Known rows, with every step that occurs:
zozak -> kitaf -> rorod -> dimug: [-.02 -.01 -.06 -.27 -.17 -.12 -.25 -.33 .51 .43 -.08 .31 -.05 .08 -.21 .09 .08 -.35 -.33 -.22 -.08 -.03 -.30]
vubir -> kotu -> rorod -> dimug: [.21 -.40 -.17 .00 -.38 .30 -.24 .06 .58 .12 .03 .49 .27 .06 .37 -.17 -.32 -.03 -.17 .14 .16 .32 .11]
vubir -> rorod -> zozak: [.31 -.11 -.16 .13 -.09 -.06 -.41 .07 .28 -.17 -.39 .19 .19 -.13 .10 -.25 -.06 -.24 .10 .26 .18 .07 -.04]
kotu -> rorod -> kitaf: [.15 .00 -.30 .09 .21 .18 -.43 .21 .29 -.38 .27 .12 -.09 -.10 .23 .14 -.25 -.06 .33 -.15 -.16 .39 .30]
kitaf -> rorod: [-.02 -.09 .08 -.25 -.01 -.03 -.32 -.14 .09 .12 .25 .05 -.10 .22 -.22 .23 .23 -.22 -.03 .00 -.05 .14 -.34]
labun -> rorod -> kitaf: [.33 -.08 -.23 -.04 .02 .05 -.03 .24 -.12 -.49 .30 -.21 .25 -.30 -.10 .08 -.23 -.09 .22 -.02 -.21 .48 .14]
rorod -> vubir -> kotu: [.20 -.52 .07 -.14 -.22 .14 .02 -.17 .08 -.36 -.10 .14 .45 -.01 .38 .04 -.19 -.11 -.29 .59 .33 .19 -.01]
dimug -> rorod -> zozak: [.62 -.06 -.18 -.06 -.09 -.03 -.24 .41 .12 -.39 -.33 -.21 .23 -.08 .18 -.15 -.16 -.43 .26 .22 -.01 -.15 -.08]
dimug -> vubir -> kotu -> rorod: [.08 -.40 -.15 -.25 -.02 .28 -.20 .22 .29 -.58 .26 .23 -.06 -.04 .47 .11 -.23 .18 .02 .44 .15 .05 .30]
zozak -> kitaf: [.02 .43 -.03 -.07 -.12 -.19 -.19 -.11 .45 -.23 .04 .19 -.26 -.17 .01 .02 -.12 -.06 -.14 -.18 -.03 .01 .08]
rorod -> zozak -> kitaf: [.27 .41 -.26 .04 -.21 -.24 -.31 -.12 .42 -.37 -.28 .19 .10 -.18 -.06 -.25 -.21 -.30 .05 -.09 .04 -.13 .06]
kitaf -> rorod -> dimug: [.10 -.33 .08 -.20 -.27 .01 -.23 -.26 .22 .49 -.03 .18 .18 .30 -.17 .09 .08 -.34 -.18 -.02 -.05 .18 -.38]
zozak -> kitaf -> rorod -> labun -> dimug -> vubir: [.10 -.06 -.18 -.77 .54 -.38 -.05 -.15 .02 -.06 -.04 -.09 .02 .01 -.10 -.20 -.12 .00 -.19 -.05 -.57 .01 .09]
zozak -> kitaf -> rorod -> labun: [.16 .19 -.09 -.25 .34 -.15 -.43 -.25 .23 .26 .07 .24 .00 -.08 -.15 -.02 -.05 -.18 -.25 -.35 -.10 .12 -.28]
labun -> dimug -> zozak: [-.09 .35 -.23 -.12 -.07 -.46 .05 -.09 .20 -.33 .04 -.28 .28 .12 .09 -.19 .16 -.05 .35 .20 -.49 .22 .20]
rorod -> dimug: [.31 -.15 .11 .01 -.46 -.03 -.08 -.12 .29 .21 -.24 .16 .20 .15 .09 -.17 -.21 -.15 -.16 .00 .00 .22 -.05]
vubir -> kotu -> rorod -> labun -> dimug: [.29 -.20 -.34 -.31 .21 .04 -.19 .13 .23 -.04 .19 .24 .38 .00 .35 -.55 -.42 .31 -.04 .04 -.29 .62 .36]
labun -> dimug -> zozak -> kitaf -> rorod -> vubir -> kotu: [-.40 -.09 -.44 -.48 .13 -.34 .05 -.47 .34 -.36 .03 -.02 .51 .00 .11 .07 .35 -.32 -.15 .54 -.28 -.10 -.05]
labun -> dimug -> vubir -> kotu: [.04 -.44 -.08 -.62 -.01 -.19 .19 .06 -.04 -.66 -.06 -.20 .13 .06 .20 -.10 -.15 .13 -.11 .58 -.25 .12 .43]
kotu -> rorod -> labun -> dimug -> zozak -> kitaf: [.02 .65 -.59 -.07 .35 -.36 -.21 .00 .61 -.15 .14 .18 .23 -.13 .35 -.56 -.18 .12 .26 -.25 -.59 .29 .35]
zozak -> kitaf -> rorod: [-.17 .25 -.07 -.31 .08 -.16 -.32 -.24 .38 .01 .22 .20 -.31 .00 -.25 .24 .21 -.25 -.17 -.20 -.08 -.07 -.25]
zozak -> kitaf -> rorod -> vubir: [-.11 -.08 -.01 -.27 .06 .01 -.12 -.39 .24 -.02 .09 .23 -.01 .02 -.05 .20 .10 -.31 -.32 .12 .02 -.09 -.37]
kotu -> rorod -> labun -> dimug -> vubir: [.35 -.16 -.18 -.41 .37 -.03 .02 .23 .03 -.20 .14 .01 .14 .10 .37 -.52 -.50 .39 .16 .08 -.51 .36 .39]
vubir -> rorod: [.03 -.13 .08 .01 .00 .00 -.28 .10 .31 -.09 -.08 .20 -.17 -.14 .16 .01 .06 -.03 -.08 .14 .13 .24 -.04]
labun -> dimug -> vubir: [.08 -.17 .01 -.53 .00 -.26 .21 .07 -.05 -.47 -.03 -.27 -.03 .11 .09 -.21 -.17 .14 .08 .31 -.46 .11 .35]

Rows:
[.22 -.38 .07 .06 -.25 .04 -.18 .00 .44 .29 -.36 .34 .09 -.04 .22 -.16 -.06 -.14 -.24 .12 .12 .25 -.08]
vubir -> rorod -> dimug
[.10 -.84 .00 -.53 -.18 .09 -.12 -.17 .11 .02 -.16 .10 .28 .22 .07 .29 .00 -.27 -.31 .49 .13 -.05 -.14]
kitaf -> rorod -> dimug -> vubir -> kotu
[.13 -.30 -.40 .00 .18 .26 -.48 .20 .33 -.55 .25 .19 .09 -.19 .34 .23 -.27 -.07 .13 .11 .04 .38 .37]
vubir -> kotu -> rorod -> kitaf
[.54 -.07 -.30 -.35 .00 -.28 -.02 .39 .05 -.39 -.31 -.41 .29 -.01 .09 -.47 -.14 -.33 .26 .26 -.45 -.01 .12]
labun -> dimug -> rorod -> zozak
[.25 -.38 -.24 -.37 .11 -.27 -.01 .18 .06 -.52 -.47 -.12 .22 -.05 .14 -.45 -.13 -.08 .15 .54 -.26 -.03 .31]
labun -> dimug -> vubir -> rorod -> zozak
[.11 -.04 -.38 -.41 .17 -.38 -.04 .07 .37 -.56 -.52 .02 .00 -.27 .10 -.43 -.13 -.11 -.02 .32 -.32 -.25 .40]
labun -> dimug -> vubir -> rorod -> zozak -> kitaf
[.23 -.07 -.15 -.14 -.09 -.07 -.49 -.16 .06 .02 -.07 .06 .26 .21 -.27 -.03 .11 -.44 .16 .09 .03 -.01 -.31]
kitaf -> rorod -> zozak
[-.35 .18 -.33 -.39 .16 -.42 .09 -.43 .32 -.17 .07 -.09 .33 .10 .00 -.01 .36 -.34 .04 .25 -.45 -.09 -.14]
labun -> dimug -> zozak -> kitaf -> rorod -> vubir
[.41 -.19 -.19 -.13 .32 .01 -.20 .47 .00 -.54 -.14 -.39 -.06 -.23 .24 .34 -.11 -.37 .24 .09 -.19 .10 .12]
dimug -> rorod -> kitaf
[-.11 .21 -.32 .20 -.15 -.28 -.21 -.15 .87 .05 -.43 .31 .17 -.25 .35 -.06 .17 -.28 -.09 .05 .04 -.09 -.01]
vubir -> rorod -> dimug -> zozak -> kitaf
[-.16 .67 -.27 .11 -.08 -.40 -.20 -.17 .58 -.42 .01 .05 -.01 -.17 .18 .09 .17 -.21 .16 -.02 -.06 -.13 .10]
dimug -> zozak -> kitaf
[.39 .38 -.36 -.02 -.30 -.12 -.07 .09 .28 -.39 .08 .10 .32 -.33 -.20 -.39 -.31 -.18 .09 -.06 -.07 .02 .01]
labun -> rorod -> zozak -> kitaf
[.31 -.16 -.41 .04 -.24 .23 -.51 .13 .40 -.37 .04 .37 .35 -.03 .25 -.26 -.29 -.12 .17 .26 .21 .16 .18]
vubir -> kotu -> rorod -> zozak
[-.15 -.38 -.06 -.40 .02 .08 -.16 -.39 .28 -.18 .06 .30 .17 -.06 .07 .29 .11 -.31 -.50 .37 .22 -.10 -.27]
zozak -> kitaf -> rorod -> vubir -> kotu
[.68 -.14 .03 -.15 .29 -.01 -.19 .40 -.01 -.03 -.18 -.18 .16 -.12 .36 -.15 -.29 -.11 .01 .01 -.10 .17 -.11]
dimug -> rorod -> labun
[.11 -.23 -.16 .08 .33 -.01 -.40 .15 .17 -.37 -.18 .00 -.08 -.28 .17 .24 -.01 -.20 .04 .08 .02 .31 .19]
vubir -> rorod -> kitaf
[.47 .24 -.32 -.10 .00 -.16 -.26 .31 .41 -.46 -.38 -.09 .00 -.29 .13 -.15 -.14 -.50 .10 .02 -.07 -.40 -.02]
dimug -> rorod -> zozak -> kitaf
[.20 .21 -.28 .09 .00 -.19 -.44 -.01 .57 -.27 -.42 .35 -.01 -.35 .08 -.22 -.08 -.28 -.07 .04 .14 -.15 .06]
vubir -> rorod -> zozak -> kitaf
[.35 -.41 .13 -.21 -.33 -.01 .06 -.03 .16 -.12 -.31 .00 .14 .13 .25 -.06 -.29 -.06 -.10 .27 .00 .00 .08]
rorod -> dimug -> vubir
[.37 .04 -.22 -.22 .25 -.03 -.14 .14 .18 .12 .21 .16 .22 .10 .26 -.68 -.41 .31 .12 -.19 -.50 .61 .29]
kotu -> rorod -> labun -> dimug
[-.31 -.08 -.33 -.20 .07 -.15 -.20 -.45 .40 -.34 .02 .16 .44 -.07 .22 .38 .35 -.42 -.16 .51 .16 -.20 -.28]
dimug -> zozak -> kitaf -> rorod -> vubir -> kotu
[.38 -.20 -.20 -.03 .15 .25 -.44 .14 .29 -.06 .18 .41 .30 -.09 .47 -.25 -.42 .21 -.07 .04 .13 .49 .17]
vubir -> kotu -> rorod -> labun
[.01 -.13 -.41 .19 -.36 .09 -.27 -.03 .72 -.09 .04 .33 .54 .08 .53 -.04 -.06 -.13 .15 .26 .12 .21 .13]
vubir -> kotu -> rorod -> dimug -> zozak
[.30 -.19 -.06 -.22 .34 -.25 -.12 .10 .08 .14 -.23 .06 .21 -.11 .20 -.55 -.20 .19 -.14 .04 -.35 .56 .16]
vubir -> rorod -> labun -> dimug
[.34 .15 -.31 .16 -.21 .13 -.44 .14 .38 -.22 .07 .29 .17 .05 .16 -.34 -.27 -.12 .36 .01 .01 .14 .07]
kotu -> rorod -> zozak
[.15 -.42 .03 -.35 -.09 .00 -.07 .06 .02 -.65 -.05 -.03 .07 -.03 .30 .20 -.15 .03 -.13 .55 .18 -.03 .20]
dimug -> vubir -> kotu
[.17 -.20 .00 .03 -.12 .35 -.07 .00 .29 -.13 .25 .30 .12 .11 .45 -.16 -.29 .07 .03 .21 .05 .24 -.01]
kotu -> rorod -> vubir
[-.01 -.71 .05 -.35 -.05 .20 -.15 -.31 -.02 -.10 .09 .14 .38 .15 .12 .26 .11 -.27 -.33 .56 .27 .11 -.34]
kitaf -> rorod -> vubir -> kotu
[.07 .16 -.30 .29 -.32 .02 -.25 .01 .66 .09 .05 .28 .34 .14 .43 -.15 -.05 -.13 .31 .02 -.09 .19 .05]
kotu -> rorod -> dimug -> zozak
[.06 -.36 .12 -.17 .14 .00 -.10 .18 .16 -.40 -.17 .05 -.21 -.14 .29 .12 -.02 .05 -.06 .43 .09 -.03 .12]
dimug -> vubir -> rorod
[.26 -.37 -.04 -.13 -.23 .24 -.05 .14 .39 -.06 -.01 .26 .02 .15 .40 -.15 -.41 .06 .03 .18 -.06 .09 .16]
kotu -> rorod -> dimug -> vubir
[-.28 .20 -.23 -.11 .08 -.21 -.14 -.43 .39 -.21 .05 .08 .26 .01 .11 .29 .37 -.43 -.01 .24 -.03 -.21 -.35]
dimug -> zozak -> kitaf -> rorod -> vubir
[.13 .10 -.13 .19 -.40 -.23 -.12 -.15 .42 .03 -.27 .04 .49 .15 .25 -.07 .03 -.28 .17 .13 -.03 .13 -.03]
rorod -> dimug -> zozak
[.33 -.29 .08 -.09 -.29 .17 .32 .03 -.12 -.21 .29 -.03 .49 -.09 .13 -.22 -.26 .04 -.06 .35 .03 .35 -.17]
labun -> rorod -> vubir
